Each row was made from one path, in order. Every step used is in the known rows, and no mark comes twice. Write each row's path.
(in the rows, 128 means zero)
Known rows:
retif mimegep: 122 118 174 166 124  93  61 153 157 133 148 146 187 157 150 130 109 159 118 159
seda tolev boguka retif: 113  94 138 103 114 126  63 143 129 134 131 136 149 190 166  93 137  94  90 160
mimegep tolev nolom: 113 135 144 129 125 127  53 115 152 155 144 111 169 217 145 154 151 114  92 167
seda retif rozi tolev mimegep:  93 138 184 142 110 113  43 136 123 121 165 146 182  97 171 134  90 113  71 136
tolev boguka: 103 103 159 144 132 118  95 146 139 136 146 139 149 193 149 121 141 108 135 185
seda retif mimegep tolev nolom:  96 125 171 158 115 111  34 145 151 129 170 123 176 141 169 126 106 131  77 134
retif rozi tolev: 119 151 178 134 113  99  68 126 124 135 140 159 193 140 152 149 113 140  96 160
nolom tolev mimegep: 141 133 186 134 120 126  38 123 135 100 131 128 172 179 141 133 133 104 100 162
mimegep tolev: 139 131 142 121 113 120  59 117 138 146 124 107 173 182 143 137 140 122  99 159
mimegep tolev boguka: 129 119 138 129 116 113  66 129 141 143 133 107 161 208 147 126 153 114 114 176
tolev boguka retif:  82 100 141 137 117 125  82 158 136 138 139 140 144 179 154 113 154 103 116 161
seda tolev mimegep: 133 103 155 108 126 124  41 131 134 130 140 132 170 171 161 114 107  89  86 167
nolom retif rozi tolev boguka: 107 153 141 143 112 115  55 139 125 114 157 138 175 164 154 141 143 123 104 127
rozi retif mimegep tolev boguka: 123 134 155 144 131 101  39 167 159 128 154 150 175 187 160 121  98 146 125 139
rimug tolev: 148 120 148 126 134 114  63 110 139 174 125 163 141 194 138 134 121 108  98 161
boguka tolev nolom retif rozi: 101 125 177 123 152 134  45 131 137 144 145 147 164 200 146 151 168 107  66 131
rimug tolev nolom retif rozi: 113 140 138 135 145 117  47 108 145 174 156 158 143 222 141 153 143 100  82 149
rozi tolev nolom retif mimegep: 114 148 158 166 111 128  32 149 163 126 154 177 167 215 165 168 118 129 108 142
rozi tolev: 142 136 169 143 103 127  57 139 144 130 122 178 166 175 159 153 102 128 115 155
tolev mimegep: 110 112 165 144 132 122  50 141 143 132 152 136 175 153 147 143 111  95 109 171
nolom retif: 109 137 135 138 120 137  64 136 130 120 148 125 162 161 148 138 144 114 108 119

Which path is each row?
111 159 143 140 110 117  52 134 123 116 153 139 181 151 153 147 136 127  96 118 -> nolom retif rozi tolev
102 120 134 140  96 109  36 157 148 141 129 130 179 151 155 122 139 140  82 125 -> boguka retif mimegep tolev
 87 135 147 128  97 115  42 147 126 137 134 154 182 125 158 137 130 117  72 130 -> boguka retif rozi tolev mimegep
 76 140 149 128 101 121  52 143 130 143 137 158 177 142 157 143 139 122  70 130 -> boguka retif rozi tolev nolom
 76 130 146 118 107 117  68 139 118 144 133 136 178 115 150 127 144 123  73 129 -> boguka retif rozi
110 124 129 122 107 108  57 134 133 144 133 105 167 190 149 121 163 115  95 161 -> mimegep tolev boguka retif rozi
110 110 189 122 155 139  55 131 145 153 133 157 157 207 146 150 157 105  74 150 -> boguka tolev nolom
110 113 158 108 134 136  58 122 142 146 146 140 159 207 161 126 127  98  81 167 -> seda tolev nolom
132 117 155 163 117  83  46 152 161 135 148 122 182 195 151 123 128 154 119 170 -> retif mimegep tolev boguka
115 117 125 124 106 117  57 137 139 144 128 108 158 200 151 120 161 109 101 160 -> mimegep tolev boguka retif
144 114 148 134 138 110  39 118 145 168 137 161 147 193 141 139 111  90  95 169 -> rimug tolev mimegep
120 136 127 160 114 106  37 153 149 115 159 113 174 189 153 128 147 136 112 125 -> nolom retif mimegep tolev boguka
113 143 175 139 116  95  73 134 127 133 147 158 184 158 154 141 122 134 107 172 -> retif rozi tolev boguka
120 129 159 163 124  93  38 144 170 143 155 126 188 201 151 142 128 154 104 163 -> retif mimegep tolev nolom
104 151 133 130 123 123  43 115 144 145 156 101 176 210 145 155 162 115  84 147 -> mimegep tolev nolom retif rozi
119 113 134 127 128 103  62 127 134 173 133 162 135 201 144 119 142 100  93 163 -> rimug tolev boguka retif rozi
114 142 159 144 135 108  33 160 163 134 159 152 179 191 159 135  97 147 115 134 -> rozi retif mimegep tolev nolom
107 118 173 125 151 143  44 134 142 143 140 150 155 210 147 151 166 102  72 129 -> boguka tolev nolom retif
116 132 172 127 110 119  61 132 124 105 128 128 160 187 145 113 164 113  97 157 -> nolom tolev boguka retif rozi
102 128 146 109 132 132  49 122 135 136 159 130 166 200 161 128 138  99  72 148 -> seda tolev nolom retif rozi
 91 134 181 141 110 113  58 138 121 121 163 147 173 111 172 126 101 117  79 140 -> seda retif rozi tolev boguka
113 149 156 155 112 140  40 141 155 128 148 175 160 214 163 171 123 116 105 142 -> rozi tolev nolom retif
109 117 177 136 150 132  36 143 150 140 145 152 162 210 149 148 162 115  73 129 -> boguka tolev nolom retif mimegep
107 122 142 111 130 141  48 125 140 135 153 132 157 210 163 127 137  95  79 147 -> seda tolev nolom retif
